Each row comes from the steps of one path. Every step used is in the known rows, and no mark comes twice. Write the path behind each row, first mark first.
Known rows:
p, j, h, k: [-21.5   2.1 -17.2   8.1  22.5   5.9   0.4 -14.8  -9.0  -1.2  12.0 -18.5
   7.1  -8.4 -14.6  44.4  21.5  13.6   6.3   4.3 -22.4  -3.8 -12.5  25.3
  -7.7]
l, u, k, t, j, v: [  1.5 -30.0  -0.9 -32.2 -16.7 -10.3 -13.7  11.3 -17.5  10.0 -27.1  -0.6
  21.8  -2.7  24.4 -31.7  46.2 -77.8 -33.6   1.0  21.7 -35.1 -22.0  29.0
  -8.7]
u, k, p, j, v, l: [-25.8  33.5   8.7   4.6 -18.3 -24.4  39.3  -7.0  -0.6  -2.2 -17.4  38.3
   9.6 -22.5  -6.6  -0.6  -0.7 -28.3  10.8  -9.2   0.8 -10.5  21.7  36.1
   6.5]
t, j, v, k: [-16.9 -29.6  -9.8  -1.9   1.7 -18.5   2.9  11.3   2.7  -7.3  -8.8  -4.8
   7.3  -0.4  -7.1  12.0  30.4 -41.9 -28.3   2.2  -5.5 -23.3  -8.4  41.1
   8.0]
l, u: [ 10.2 -31.2   7.9 -12.7   5.2 -15.6 -29.2   5.2 -11.2 -13.3  -5.6 -10.8
   1.5  -8.0  12.4  -7.0  -0.9 -10.6  -0.3 -12.9  -0.1   3.2  -2.5   6.0
  -8.9]
j, v: [-16.4  20.0  -0.8 -11.7  -0.3 -22.2  -1.2  -4.9  10.5  -4.5   1.2   8.2
 -16.4 -10.5 -15.8 -12.1  21.0  -6.9   5.3  -1.5   2.0  -1.3   4.2   0.6
  -0.5]
u, k: [  3.7   8.4   5.9  12.2  -6.5   0.5 -10.9  10.3  -3.9   5.5 -20.4   1.2
   5.0   1.7   9.9 -21.1  -0.8 -12.0   2.9   0.4  -2.1 -15.6  -1.9  27.2
   0.9]
v, k, t, j: [  7.6 -51.0 -11.3   0.5 -11.1  24.6  20.7   9.7 -16.4  10.2 -20.5  -0.7
  45.0   9.1   9.4  32.8  29.0 -57.7 -48.9   8.8  20.2 -33.1 -12.1  15.8
  14.3]
p, k: [ 12.8   0.6  -7.4  11.9   3.4   7.8 -16.2  -2.0  14.3  -9.4  10.0  -4.1
   9.8  -9.3  -8.3  11.9  12.2   9.3 -17.9   4.5 -20.4  -9.5   9.3  -1.5
  -4.0]
h, k, v, l, u: [ -7.6 -16.1  13.2 -40.8   2.5 -16.5 -17.2   7.5  13.3 -15.5 -43.2  15.9
  18.8 -38.9  12.6  -3.5  23.8   3.1 -13.6 -39.5 -15.2  -3.9  -9.8  -0.2
  15.9]
h, k, p, j: [-18.5   9.5 -14.7  20.0   3.6   7.4  35.1 -12.7 -12.2   5.6  14.5   6.9
  29.1  -3.1  -7.1  42.9  34.4  16.8 -23.8 -12.6   6.0   3.1 -25.8  11.6
 -10.4]
j, v, k: [-11.2  -0.5   1.3   8.3   5.4 -27.1 -10.1   2.7   4.7 -17.0 -23.6   1.6
  -5.2 -11.7 -20.1   6.2  18.0 -18.9  -3.7  -5.1  -5.4 -12.1  11.3  20.8
  11.9]
u, k, p, j: [ -5.9  11.7   4.3  27.4 -11.3   3.1  28.8 -10.3 -16.0  11.6   2.3  20.9
  20.1   2.4  12.2  12.9  -2.3 -18.7  -4.3  -4.2  10.2  -6.3  -6.9  33.9
 -12.7]
v, l, u, k, t: [ 17.7 -21.9  17.5 -17.0 -24.2   0.3 -10.9  17.8 -16.3  -3.3 -56.1  11.5
  33.9 -18.4  23.0 -23.5   1.9 -51.7  -4.7  -5.0  14.8 -24.2  17.2  11.3
  18.9]
p, k, v, j: [ -4.5 -18.7   5.7 -15.4  -2.4   4.5   4.4 -10.1  21.4  -2.1 -14.1  28.1
  24.9 -11.4  19.0  30.4 -13.4   0.2 -28.4  -2.9 -13.0 -16.7  20.1  -5.3
   3.5]
k, v: [ -2.7   7.0   9.8 -25.5  -0.2  -0.8   3.5 -11.7  21.0   5.0 -12.2  28.7
  -3.1 -12.5   8.2  -4.4  10.3  -4.4  -4.5 -23.1   1.6  -2.9  -7.5  -9.5
   2.3]
h, k, v, l: [-18.5  12.8   4.3 -30.2  -2.8  -1.5   9.3   0.6  29.7  -1.3 -37.2  22.3
  14.6 -32.5  -0.7   3.3  28.3  14.5 -13.8 -30.7 -14.5  -5.8  -3.4  -3.8
  26.4]
k, t, j, h: [ -4.1 -33.5 -14.2  -9.8  -2.0  27.1  28.6  -6.1   0.3  17.6   5.3 -11.0
  23.4   8.9   1.6  25.5  20.9 -44.6 -15.3  30.9  16.0 -28.3 -29.3  17.8
  16.2]
l, u, k, v: [ 10.5 -13.3  24.7 -26.1  -1.5 -16.3 -36.6   4.7   4.4  -2.8 -39.6  21.1
   2.6 -20.4  27.7 -34.3   1.8 -26.4  -5.0 -31.5  -3.0 -13.9 -13.5  23.2
  -7.5]
j, u: [ -7.3 -16.2   1.8 -20.6 -13.0 -19.4 -14.3   0.8   2.7  -2.4  14.4 -15.0
  -1.0  -4.8  -7.4  -6.9   6.1  -7.3   6.9   6.7  10.1  10.0   2.0  -1.3
 -19.4]
v, l, u, k: [  9.5 -19.0  21.0  -5.1 -12.6 -19.2 -29.7  22.1 -10.7 -16.7 -44.4   2.2
  12.2 -21.6  20.2 -30.3 -20.6 -29.1  16.3 -11.9 -10.5 -10.5  19.9  32.7
  12.2]
j, h, k, t: [ -5.3  -2.8 -18.0   3.3   8.8  25.5  15.0  -5.9  -0.8   9.8 -15.3 -20.7
  25.5  -5.8 -19.8  32.0  46.8  -0.8  -8.7  16.4   9.0 -20.5 -30.9   4.5
  24.8]
t, j, h, k, v: [-24.8 -19.2 -16.5 -16.5  19.1  11.7  13.8  -4.6  27.7  11.0   0.4  -6.4
  11.5 -10.4  -5.9  24.2  42.8  -2.8 -19.4  -4.5 -14.3 -19.8 -57.0  36.5
  11.9]
u, k, t, j, v, l: [-16.2   1.5  -3.8 -26.3 -32.9   2.9  27.7  14.9   2.4  15.3 -37.6  18.6
  25.2 -11.0  10.5 -25.6  33.5 -70.4 -26.1  11.2  15.9 -40.7   3.7  25.2
  21.1]
h, k, t: [ -1.4   0.0 -13.2  -7.1  -5.1  24.9  10.5   1.1  -9.5  13.0 -21.0  -6.1
  34.4   0.6  -7.2  14.7  53.2   0.6 -37.2  -1.0  17.8 -16.6 -21.3 -19.2
   8.9]

Which path is each row?
[-20.7 -29.0 -28.5   4.2  21.8  13.4   9.3   6.2   8.5   6.4  11.3 -34.1
  16.3   1.7 -10.6  27.3  38.8  -0.3 -17.6  19.7 -15.3 -17.9 -48.9  46.6
  11.3] | t, j, h, k
[-18.0 -10.6  -2.1  -1.8 -15.3 -17.2  26.5 -19.2  -9.3   2.9  34.4   6.4
  12.3  -7.0  -5.8  27.0   3.7 -11.9   5.0   1.3  18.9  17.0  -2.6   8.1
 -31.0] | k, p, j, u
[-25.0  12.5  -4.7 -15.5  23.3   3.0  10.8 -24.8  13.2   2.5   0.1  10.9
   5.0 -20.3  -7.2  40.6  31.5  10.7  -6.0 -17.3 -21.8  -6.3 -21.9  17.2
  -4.1] | p, j, h, k, v
[ 14.1 -21.8  13.9  -3.0   0.2 -14.2 -41.2  16.2 -16.7  -8.3 -26.0 -10.5
   5.3  -6.2  23.3 -31.9  -4.9 -23.9   2.9 -11.3  -3.8  -9.9  -4.9  32.3
  -7.6] | l, u, k
[-11.9   2.5 -14.8  22.6   6.0   8.3  27.2   0.8   4.6   4.3   0.5  -4.8
  25.8  -2.4 -18.7  20.8  37.3  25.8 -20.5 -10.1  12.6  -1.5 -42.0   9.8
  14.9] | h, k, p
[-26.2  -5.9 -11.4   0.0  -8.8 -10.9  17.7 -13.4  -6.0   3.7  28.3  -7.8
  27.5 -10.1 -11.9  37.0  41.1  11.4 -15.2  -6.5  12.0  12.9 -22.6  11.4
 -30.2] | h, k, p, j, u
[ -9.9  -1.3   6.0 -11.4 -20.3 -20.0 -16.7  -1.4 -20.0   5.4   6.8  -6.2
   4.9  -5.2  13.9  -7.9   2.0 -29.2   7.4   4.5   1.6   0.2  18.6  28.2
 -45.1] | p, j, u, k
[ 13.1 -21.1   3.8   7.3  -6.5  13.9   8.4   1.6 -14.6   0.8 -36.1   6.2
  33.5   3.0  -4.3  26.8  18.3 -35.0 -24.7   2.7  21.2 -25.6   5.6  -3.0
  21.7] | v, k, t
[ -7.2  17.2  25.7 -22.4 -18.3  -7.0   7.0   8.3  25.0   2.5 -50.8  38.4
   5.7 -26.0  16.2 -26.0  -9.1 -20.8   8.4 -23.9  -8.3 -18.6  13.3  20.0
  22.0] | u, k, v, l
[-21.3  21.2   4.3 -20.9  -9.6 -29.4   9.8   2.3  15.7 -11.7 -19.1  17.3
  -8.7 -25.2 -16.3 -12.8   1.1 -12.1  13.7  -2.6  -7.8  -0.9  26.2   3.1
  18.5] | j, v, l
[-18.6   1.4  -2.1  22.4  12.9   3.3  43.1 -28.5  -3.4   2.3  25.6   7.2
   9.2  -5.7 -15.0  54.6 -11.5  -5.9  23.7  10.8  -1.2   3.9 -13.6  30.7
   1.3] | k, p, j, h
[-20.1 -31.1 -10.5  18.9   1.5 -15.2  35.3   2.9   7.5  -3.3  -4.1   9.4
  21.2  -1.1 -17.0  26.1  32.1 -36.3 -30.4  -1.5   9.4 -20.7 -32.1  52.0
  20.5] | t, j, v, k, p
[-22.1  -7.2 -13.7 -19.9  -1.2 -15.9  12.8   0.4   9.1   6.7  14.2   0.9
  -5.9   0.6  -1.9  -7.7  30.7 -29.8 -21.4   3.1  -0.1 -10.4 -14.2  18.5
  -7.9] | t, j, v
[-15.4  -8.9 -13.5 -26.4 -18.2   3.5  25.7  -3.0   0.1  17.4   1.8   9.8
  14.4   3.4   1.6  -1.4  51.4 -52.5 -36.6  11.6  26.8 -24.0 -18.3  -4.1
   0.7] | k, t, j, v
[ -7.9 -33.9  -5.2 -19.3 -22.5  -9.2 -13.1  17.7  -2.6  13.3   7.9 -22.7
  12.8   7.0  16.7 -25.1  16.9 -42.9 -11.1  14.5   6.4 -14.8 -17.6  48.2
 -25.8] | t, j, u, k
[-13.5 -32.7   6.6 -36.8 -15.2 -14.1  -8.8 -10.2  22.2  -3.7   0.1  13.3
  23.9 -17.9  11.4  21.9  -5.8  -6.9 -17.6   4.4  -2.0  -5.3  22.0  -2.8
 -18.1] | p, k, v, j, u
[-23.9 -22.8  13.0 -17.1   8.8  -2.8  23.3 -18.5  15.7   4.9 -18.0  20.5
   4.5  -9.5  10.1  34.4 -36.5  -9.8  16.0   7.5   1.6 -10.1  -0.3  20.3
  21.3] | k, v, j, h
[-12.4 -28.2   7.6 -28.5 -13.6 -33.7 -18.5  24.6  -1.8  -9.6 -32.6  -0.9
   7.3 -19.1  21.0 -38.3  11.7 -58.8  -5.4  -6.5  -9.6 -22.0   4.6  55.1
   6.3] | t, j, v, l, u, k
[ -2.0 -25.6  -6.9   2.5  -6.7  28.1  19.9   7.5  -6.5  24.1 -14.4 -10.5
  27.5   9.4   9.1   4.1  20.7 -59.8 -11.4  31.5  13.5 -41.9 -33.4  48.1
  14.4] | u, k, t, j, h
[  3.3  11.8   5.9 -20.7  -7.0   1.9   0.9  -5.6  44.1 -11.1 -19.7  35.6
  13.7 -35.0  -0.9   6.2   2.7   1.4 -11.8 -16.6 -29.9 -14.1  22.9  -8.3
  16.8] | p, k, v, l
[-29.3 -20.2 -10.0 -27.1  10.9   8.3  27.5  -0.6  38.0   3.7 -17.6   1.2
  19.3 -26.2  -4.1  23.9  26.8  -7.3 -12.6  -6.5 -23.8 -21.2 -34.7  35.7
  34.6] | t, j, h, k, v, l
[  4.9  -8.0   5.8 -18.8 -33.3   1.1  -8.9   5.1 -11.2  14.4 -20.7  -6.3
  23.6  -3.2   8.6 -23.5  28.1 -45.1  -7.5  17.1  31.2 -18.7  -0.8   4.8
 -14.7] | j, u, k, t
[ -7.3 -39.5  -0.8 -48.7 -21.2 -15.9   9.5   7.4  -2.2  -2.7 -23.7  11.4
  22.2 -20.2  13.4 -10.5  30.9 -70.4 -25.3   2.3  16.7 -20.8   1.7   5.1
  10.7] | k, t, j, v, l, u
[-26.4  -8.2  -5.4 -25.7 -12.1 -20.0  20.1  10.3  16.0  -2.3  -4.2  12.2
   0.2 -14.4  -0.8  -7.3  15.7 -35.5  -9.0   4.7  -8.5 -12.6  10.1  20.0
  13.7] | t, j, v, l
[ 12.6   7.1   6.6   0.8 -20.1  18.8   6.4   5.5 -13.9  18.6 -34.4   8.3
  24.5   2.8  12.4 -16.9  19.1 -35.3 -12.6   8.6  23.7 -26.7  -1.8   1.5
   7.1] | u, k, t
[ 16.7 -48.8  -0.8 -16.8 -18.2  11.0 -13.0  17.0 -26.4  13.8 -24.4  -4.8
  37.9   7.4  38.7 -22.4  27.7 -70.2 -40.6   3.2  21.5 -32.9 -28.9  30.8
  -7.4] | l, u, k, t, j
[-22.6 -32.1 -10.8   2.9   4.0  22.5  28.9  -3.9 -14.9  12.4 -27.1 -16.1
  44.5   4.5  -2.4  54.8  11.7  -8.4 -13.4  32.2  16.0 -22.4 -10.5  11.9
  29.0] | v, j, h, k, t
[-13.7 -31.6 -14.5   2.4  13.2   8.9  15.5   0.3   7.3   4.1  19.4 -20.7
   4.2   4.6  -3.3  21.5   1.3 -22.6   1.7  24.2 -10.6 -15.4 -27.6  43.7
   6.6] | t, j, h
[-14.9 -20.8   8.6 -32.1  15.8 -15.7 -17.1  -2.9  23.7 -19.6 -37.3   1.7
  11.1 -44.1  -3.7   8.7  14.9   5.3  12.6 -24.2 -26.8  -7.5 -17.4  22.5
  30.6] | j, h, k, v, l, u
[-19.3   0.2 -15.9  32.7  22.2  11.2  29.6  -8.6  11.7   0.8   6.1 -19.0
  20.5  -8.7 -33.2  38.4  27.9  27.9   7.0   5.8   1.0  -7.5 -51.2  33.6
  28.6] | j, h, k, p
[ -3.2  -7.2   6.6  -9.5 -18.4 -19.1 -23.7  11.9  -3.4   3.3  -4.9 -16.1
   3.2  -5.0   2.9 -32.2   9.4 -20.9  12.3   9.5   8.4  -4.0   1.8  27.2
 -19.7] | j, u, k
[-17.4 -34.9  13.3  -8.4 -24.5 -22.0 -10.2  13.3 -17.1   4.8 -19.0 -12.8
  19.6   5.7  21.4  -6.2 -26.0 -25.4   7.2  23.2  15.7  -8.1  19.4  30.5
 -14.7] | v, j, u, k
[-24.6  24.4  -4.7   5.4  -2.9 -19.5  35.9 -24.2  -3.5   1.5  19.3  29.0
   0.2 -11.1 -14.2  24.7  16.2 -12.6   1.0  -8.7   9.4   4.1  -1.4   9.7
 -14.2] | k, p, j, v
[-10.2   4.7  16.1 -36.6 -20.3 -20.0 -20.7  -0.3  18.1   7.6 -19.2  14.5
   0.6 -17.3  10.7 -32.4  13.3 -23.1   3.3 -14.3   6.1  -6.8  -7.2  17.8
 -17.3] | j, u, k, v
[ -8.5   2.5  -1.4  -6.6  -8.5 -10.0  11.4 -15.9 -21.8  -1.2 -22.4  21.5
  17.7  -7.8  -7.8  35.9  34.8 -48.8 -25.3  -2.1  12.5 -22.2  25.4  -0.4
  -3.0] | p, j, v, k, t
[ -1.3 -18.4  10.3  23.5  10.5 -11.9   0.6 -12.5 -21.0  -5.7  -2.2  -0.1
  13.4 -10.2   5.8  22.0 -12.5 -27.6  24.5   0.6  -5.5  -7.3 -23.4  66.0
  -6.2] | l, u, k, p, j, h
[ -0.7  -0.8   5.9 -22.6 -33.4  -0.9  -4.3  -4.8 -28.1  18.0  -3.2   2.8
  24.6  -3.1  15.3  -0.4  23.3 -52.3 -11.0  10.7  24.9 -12.8  15.3   2.4
 -40.1] | p, j, u, k, t
[-12.1  -1.0  -1.2   4.4  15.7  -0.1   8.5 -20.8  -6.5  -2.0  19.5  -4.2
  -7.7  -3.6  -4.5  39.9 -14.3  -9.3  20.6  12.8 -16.8  -1.0   6.3  24.5
 -10.3] | p, j, h
[-20.4  -5.3  11.4 -16.5  -7.5 -39.8  20.9 -13.0  -6.8 -19.1  -4.0  31.8
   7.7 -34.6  -4.3  14.8  -1.0 -25.6  12.6 -22.0   3.4   8.6  15.2  18.3
  -0.6] | k, p, j, v, l, u
[  8.8 -31.9 -25.2   3.7   1.7  36.3  15.2  -8.2  11.7   8.6  17.7 -14.8
  34.1   1.0  -6.2  39.1  34.2 -37.1 -32.2  34.9  -7.6 -37.9 -21.9  18.8
  12.6] | p, k, t, j, h
[-14.6 -25.1   6.2 -43.3 -23.0 -12.6  -7.3   5.3  18.0  16.6  -4.9   6.3
  11.4  -6.5  23.1 -30.5  25.2 -47.5 -19.4  -4.8   7.7 -19.0 -26.9  38.5
 -24.1] | t, j, u, k, v
[-40.7  28.7  -9.3   0.5  -7.5 -18.9  42.7  -9.4   5.6  -5.0  -4.1  22.6
  17.1 -29.2 -21.8  30.2  36.7   5.5 -11.3 -17.7  -1.4   1.4   2.6  14.0
  10.4] | h, k, p, j, v, l
[-22.5 -33.1   3.5   8.8  10.6  -0.2  17.5  -3.8  -7.5  -0.7  -8.3  -8.9
  11.7   2.1   3.4  40.0 -45.5  -6.1  21.6  29.1   1.1  -9.4   9.0  28.5
  18.7] | v, j, h
[ -9.6 -38.4   9.5 -21.3 -36.5  -3.5   4.6   9.6 -24.1  18.9 -30.9  -3.1
  42.5   4.7  25.7   1.2  -7.8 -48.8 -12.1  30.8  41.6 -21.7  17.7   8.0
  -7.2] | v, j, u, k, t
[  6.5 -15.0  12.3  15.3  -3.9 -13.2  -1.0  -3.8 -30.6  -3.2  -5.1  11.7
  19.7  -4.7  18.0   6.9  -3.6 -29.3  -1.2 -15.8   7.7  -2.1 -11.0  42.2
 -21.8] | l, u, k, p, j
[-31.0  12.7   0.3 -23.2  11.2  -1.7  23.3 -18.6  20.2  -2.8 -19.5  19.2
   8.5 -36.6  -6.7  42.0  15.1   7.7   8.9 -18.1 -33.0  -6.0   4.2  17.4
  13.6] | p, j, h, k, v, l
[-10.2   0.9  -0.9  16.3  -2.3   3.2  41.1 -19.8  -9.3   6.2  22.9  23.4
  14.4  -0.4  -1.6  35.9  -4.0  -5.8  -5.2  -5.9   9.4   7.2  -6.7   9.9
 -12.1] | k, p, j
